Every row comes from one small tree of marks. The marks that hang from a mark follow it in brackets, in alphabetical order. Every link used is in the known rows. Which tree was each row made from?
Known rows
detot(meze(ditev nezem)): [2.75, 1.52, 2.14, -0.88, -1.24, 0.66, -0.81, 0.62, -5.22, -3.15, -1.44, -0.97, -0.90, 0.55, -0.76, 3.78, -0.06, 1.55, 2.79, -2.30, 1.74]
ditev(zabus): [0.58, -1.23, -0.70, -0.20, -0.74, -0.24, 0.56, 0.68, 1.51, -0.32, -0.37, -1.48, 0.83, -0.63, -0.94, 0.59, -2.37, 0.50, -0.52, -0.56, 0.39]
meze(ditev): [1.90, -0.57, 0.92, -0.36, -1.65, 0.19, -0.86, 0.82, -2.36, -1.54, -0.15, -1.79, -0.08, -1.39, -0.46, 3.60, -1.75, 1.60, 1.34, -1.10, 1.25]
zerul(detot(zabus) ditev nezem): [2.38, -0.45, -0.19, 3.59, 1.30, -0.98, -5.40, 4.07, -0.15, 0.65, 0.37, -2.53, 3.99, -2.13, -0.14, 3.25, 0.75, -0.32, -0.59, 0.46, 0.90]
ditev(meze(nezem) zabus zerul(detot)): [0.33, -1.20, -0.71, -0.02, -1.08, -0.01, 4.12, 0.22, -0.79, 1.95, -0.33, -0.97, 0.72, 0.00, 0.68, 1.21, -0.53, -0.43, 0.84, -0.29, -0.23]
detot(meze(nezem) zabus): [1.10, 1.66, 0.76, -0.86, 0.20, -0.79, -1.76, 1.91, -2.12, -3.07, 0.22, -0.79, 1.04, 1.15, -1.40, 3.99, 0.27, 0.38, 2.99, -1.03, 2.34]
ditev(meze(nezem(zabus zerul))): [-0.06, -1.37, -2.01, -1.39, -0.08, 1.00, 2.26, 0.12, 0.50, 0.01, -0.72, -1.05, 0.28, 0.34, 0.05, 1.21, -2.47, -0.53, 1.63, -1.54, 0.49]
zerul(detot ditev(meze zabus) nezem): [1.23, -1.59, -1.33, 3.38, 2.44, 0.48, -1.03, 2.61, -1.14, 2.80, -2.76, -1.98, 2.90, -2.01, 0.08, 1.27, -0.03, -0.70, -1.64, 0.69, -0.37]
detot(meze(ditev nezem(zerul))): [3.32, 1.67, 1.22, -0.73, -1.32, 0.04, -0.16, 0.37, -3.20, -2.25, -1.85, -0.46, -0.79, 1.09, -0.70, 2.14, -0.78, 0.58, 1.97, -2.59, 1.26]
zabus(ditev(meze zerul) nezem): [0.74, -1.73, -2.20, 0.94, -0.74, 0.42, 5.75, -0.44, -1.97, 0.78, -1.60, 0.31, -1.17, -2.38, -1.17, 3.31, -0.35, -0.58, 1.40, 1.74, 0.55]
ditev(meze zabus(nezem) zerul(detot)): [0.65, -0.95, -1.62, -0.12, -0.75, -1.57, 3.97, 1.25, 0.37, 3.43, -0.76, -0.44, 1.39, -1.68, 0.47, 0.74, -2.50, -0.44, -0.93, 1.72, -0.91]
detot(zabus): [0.24, -0.49, -0.45, -0.34, -0.40, -1.28, -1.74, 2.12, 0.77, -1.50, 1.67, -1.60, 1.79, -0.84, -1.03, 3.77, -1.45, 0.54, 1.48, 0.28, 1.82]
zerul(detot ditev(meze zabus)): [-0.42, -2.36, -0.84, 1.74, 0.87, -0.84, 0.32, 1.68, -0.54, 3.11, -1.56, -1.42, 2.24, -2.27, 0.67, 1.87, -1.60, -0.33, 0.03, 0.09, -0.84]
nezem(zabus(ditev) zerul(detot)): [0.84, -0.67, -0.44, 0.88, -1.42, -1.46, 0.22, 1.68, 3.25, -0.45, 1.00, -1.35, 0.99, -1.70, -0.89, -1.62, -3.17, -1.41, -1.12, -1.79, -0.34]
meze(ditev(zabus zerul) nezem): [2.04, -0.39, -0.46, -0.17, -2.60, 1.99, 3.32, -2.75, -1.57, 0.11, -0.84, -1.48, -1.08, 0.60, 0.64, 2.15, -0.87, 0.98, 0.57, -2.53, 1.60]
zerul(nezem(zabus(ditev(meze)))): [0.32, -0.65, -2.33, 1.35, 2.24, 2.32, 1.49, 0.92, -1.30, -1.10, -1.92, -1.82, 0.15, -1.11, -1.98, 1.65, -0.74, -0.90, -0.33, 0.01, 2.06]
nezem(zerul(detot)): [2.15, -0.97, 0.59, 0.33, -1.73, -2.89, -1.24, 3.61, 2.29, 0.12, 1.24, -1.27, 1.85, -1.52, -0.37, -0.20, -2.20, -0.30, -0.30, -0.26, -1.25]
meze(ditev(zerul)): [2.28, -0.24, -0.25, -0.75, -2.38, -0.10, 1.87, -0.32, -1.37, -0.11, 0.72, -1.61, -0.90, -0.72, 0.02, 3.64, -1.15, 1.33, 1.14, -0.79, 2.15]
zerul(ditev nezem): [3.16, -1.80, -0.91, 2.95, 1.13, 1.03, -2.84, 2.23, -0.82, 0.03, -1.57, -2.11, 1.46, -2.02, -0.79, 2.93, 1.05, 0.31, -0.40, 0.03, 0.72]
zabus(ditev): [0.95, -1.71, 0.15, 1.48, -1.09, 0.24, 1.05, 0.71, -0.63, -2.29, -0.23, -0.99, -0.56, -2.00, -2.00, 2.10, -0.44, 0.02, 1.16, -0.56, 0.58]
meze(nezem(zabus zerul(ditev))): [1.52, -2.11, -1.61, 0.73, -0.91, 1.08, -0.56, -0.55, 1.84, 0.53, -0.51, -1.59, 0.63, -0.51, 0.89, 1.15, -1.62, -0.42, 0.80, -3.21, 0.13]

Which tree is each row?
[0.94, 0.99, 0.33, -0.34, -0.27, 1.03, 0.82, -0.12, -1.83, -3.59, -0.94, -0.78, -1.14, 0.57, -1.85, 1.18, -0.61, -0.29, 1.87, -2.88, 2.08] -> detot(meze(nezem(zabus(ditev))))
[3.34, -0.34, -0.20, 3.10, -0.68, -0.25, 0.94, 2.24, -0.19, -0.47, 0.38, -1.57, 0.50, -1.78, -1.57, 0.56, 1.41, -1.02, -1.30, 0.49, 0.72] -> zabus(ditev(zerul(detot nezem)))
[2.14, 0.36, 0.84, -1.11, -3.20, 0.35, 0.71, -0.14, -1.09, -0.03, 1.74, -2.37, 0.03, -0.18, 1.59, 1.88, -1.89, 0.94, 0.84, -2.99, 1.31] -> meze(ditev(zerul(detot)) nezem(zabus))
[2.54, 1.07, 1.60, 1.03, -1.79, -1.08, 2.33, 1.20, -2.64, -1.79, 0.12, -0.18, -0.94, -0.07, -1.24, 1.35, 1.69, -0.79, 1.93, -1.35, 0.87] -> zabus(ditev(zerul(detot(meze(nezem)))))
[1.61, 1.99, 0.59, -1.15, -0.13, -0.36, -0.03, 0.26, -2.24, -1.22, -1.97, -1.21, -0.19, 0.62, -1.12, 1.64, -2.41, 1.01, 0.00, -1.68, 2.13] -> detot(meze(ditev(zabus)))
[2.40, 2.35, 0.53, 1.39, 1.46, -0.73, -2.22, 3.62, -0.61, -2.22, -0.64, -1.79, 1.18, -0.41, -2.31, -0.80, -0.65, -1.04, -1.57, -0.96, 1.70] -> zerul(detot(meze) nezem(zabus(ditev)))
[2.66, 1.56, 0.07, -0.12, -0.63, -3.44, -0.31, 3.14, 2.00, 1.02, -1.62, 0.06, 2.12, -0.53, -0.70, -2.26, -3.54, -0.96, -2.19, 0.02, -1.44] -> ditev(zabus(nezem(zerul(detot(meze)))))
[0.34, -2.37, -1.06, 2.11, 0.49, -0.83, 0.35, 1.68, -0.97, 3.70, -2.56, -0.72, 2.54, -3.27, 0.93, 1.79, -2.25, -0.25, -0.57, 0.99, -1.90] -> zerul(detot ditev(meze zabus(nezem)))
[1.52, 1.96, -1.36, 0.44, -0.22, -1.63, 2.22, 0.54, -0.98, -1.07, -0.31, 0.41, -0.23, -0.49, -2.03, 3.35, -0.16, -0.89, 1.10, 0.89, 2.71] -> detot(meze zabus(ditev(zerul) nezem))
[1.33, -0.53, -3.25, 0.61, 1.69, 1.24, 3.84, 0.35, 0.12, 1.88, -1.87, -1.50, 0.57, 0.34, -0.90, 1.27, -0.06, -0.61, -1.48, 1.35, 1.95] -> ditev(meze zabus zerul(nezem))
[1.00, -1.97, -2.71, 2.82, 3.02, 1.99, 0.25, 0.79, -1.28, 2.16, -3.67, -1.80, 1.62, -1.33, -0.51, 2.30, 0.17, -0.46, -1.03, 0.54, 0.86] -> zerul(ditev(meze zabus) nezem)
[0.62, 0.03, -3.11, 2.25, 2.01, 1.19, 3.06, 0.52, -1.57, -0.09, -0.76, -1.09, 0.45, -0.57, -2.00, 4.16, 1.67, -1.37, 0.64, 1.76, 3.49] -> detot(zabus(ditev(meze zerul(nezem))))
[2.22, 1.44, 0.74, -0.60, -1.45, -1.50, 1.96, 1.13, -0.26, 0.11, 0.05, -0.76, 0.43, 1.33, -0.23, -0.15, -0.29, -0.40, 0.16, -1.43, 0.61] -> ditev(zabus zerul(detot(meze(nezem))))
[1.21, 1.19, 0.43, -2.19, -0.35, 0.11, -0.69, 1.24, -0.97, -2.70, -0.09, -1.36, -0.12, 1.23, -0.93, 1.52, -1.46, 0.57, 1.80, -2.42, 1.91] -> detot(meze(nezem(zabus)))
[3.41, 1.44, -0.33, 0.08, -0.99, 0.06, -0.95, 1.81, -0.03, 0.60, 1.08, -3.11, 1.17, -0.54, 0.43, 1.05, -1.69, 0.55, -1.99, -1.23, 2.19] -> meze(ditev(zerul(detot nezem(zabus))))
[3.53, 3.54, -1.18, -1.46, 0.62, 0.52, 0.07, 0.80, -1.51, -0.84, -0.63, -2.21, -0.46, 1.46, -0.90, 1.87, -1.14, 0.51, -1.09, -1.39, 4.43] -> detot(meze(ditev(zerul(nezem(zabus)))))
[-0.71, -2.63, -2.21, 1.22, 1.39, 0.69, 1.69, -0.13, -0.71, 2.42, -2.49, -1.18, 0.94, -1.53, 0.03, 2.88, -1.35, -0.07, 0.63, 0.00, 0.42] -> zerul(ditev(meze zabus))
[1.93, 0.36, 0.34, 3.61, 0.72, -0.53, -2.97, 3.51, -0.51, -1.95, 0.53, -1.92, 2.61, -1.93, -1.93, 1.91, 0.67, -0.96, -0.72, 0.48, 1.12] -> zerul(detot(zabus(ditev)) nezem)
[1.90, 0.51, -0.31, 1.36, 0.46, -2.94, -1.32, 2.35, 1.96, 2.08, -1.62, -0.70, 2.03, -0.48, -0.16, -1.10, -1.93, -1.27, -1.46, -1.36, -0.50] -> nezem(zerul(detot(meze) ditev(zabus)))
[2.75, -2.53, -1.54, 1.92, -0.93, -0.84, -0.77, 1.03, 1.30, 1.67, -1.65, -0.33, 1.17, -2.82, 0.20, 1.77, -1.77, -0.17, -0.16, 0.02, -1.37] -> zabus(nezem(zerul(ditev)))
[0.47, -1.44, -0.17, 0.62, -1.48, 2.15, 1.23, -0.94, -0.48, -2.83, -0.15, -1.51, -0.80, -0.73, -1.09, 1.33, -1.01, -0.09, 1.52, -2.80, 0.98] -> meze(nezem(zabus(ditev)))
[2.12, 0.91, -1.60, 0.99, 0.96, -2.46, -2.26, 2.06, 0.57, 0.77, -1.58, 0.13, 2.05, -0.95, -0.62, 3.09, -1.45, -0.74, 0.60, 0.26, 0.95] -> detot(meze zabus(nezem(zerul(ditev))))
[1.18, -1.62, 0.39, 0.37, -0.89, -0.90, 0.97, 2.58, -1.20, 0.39, -0.45, -0.58, 1.37, -0.90, 0.17, 1.27, -0.77, -0.57, 1.94, -0.28, -1.56] -> ditev(meze(nezem(zerul(detot))))
[2.55, -0.27, 1.11, 1.00, -2.54, 0.19, -0.16, -0.05, -0.42, 0.13, -0.99, -1.52, 1.14, -0.29, 0.79, -0.50, -2.41, 0.12, -0.63, -3.00, -1.06] -> meze(ditev(zabus) nezem(zerul(detot)))
[-0.18, -1.15, -2.16, -2.02, -0.68, 1.40, 4.33, -0.82, -0.64, 0.56, 0.38, -1.34, -0.70, 0.58, 0.44, 2.90, -1.08, 0.07, 2.26, -1.05, 1.92] -> ditev(meze(nezem(zabus)) zerul)
[1.58, -0.40, -1.57, 0.21, -0.89, -1.91, -1.03, 1.91, 2.39, -0.06, 0.26, -0.47, 2.22, -1.39, -0.70, 2.13, -2.75, -0.37, 0.07, 0.79, 0.09] -> detot(zabus(nezem(zerul)))
[1.25, -1.06, -0.58, 2.09, -0.33, -2.81, -3.35, 2.99, 2.46, 1.70, 1.24, -1.47, 3.41, -1.98, 0.57, 2.24, -1.41, -0.94, 0.25, -0.45, -0.16] -> nezem(zerul(detot(zabus) ditev))
[0.58, -0.99, -1.73, 0.36, -0.86, -0.03, 1.56, -0.12, 3.07, -1.14, 0.05, -1.17, -0.31, -0.92, -1.43, -0.59, -2.99, -1.18, -0.49, -1.94, 0.88] -> nezem(zabus(ditev) zerul)
[0.04, -1.56, -0.85, 2.02, 0.92, -1.74, -1.95, 3.22, -1.84, 2.58, -0.61, -0.84, 3.50, -3.42, 0.86, 4.96, -1.27, -0.20, 1.48, 1.77, -0.53] -> zerul(detot(zabus(nezem)) ditev(meze))
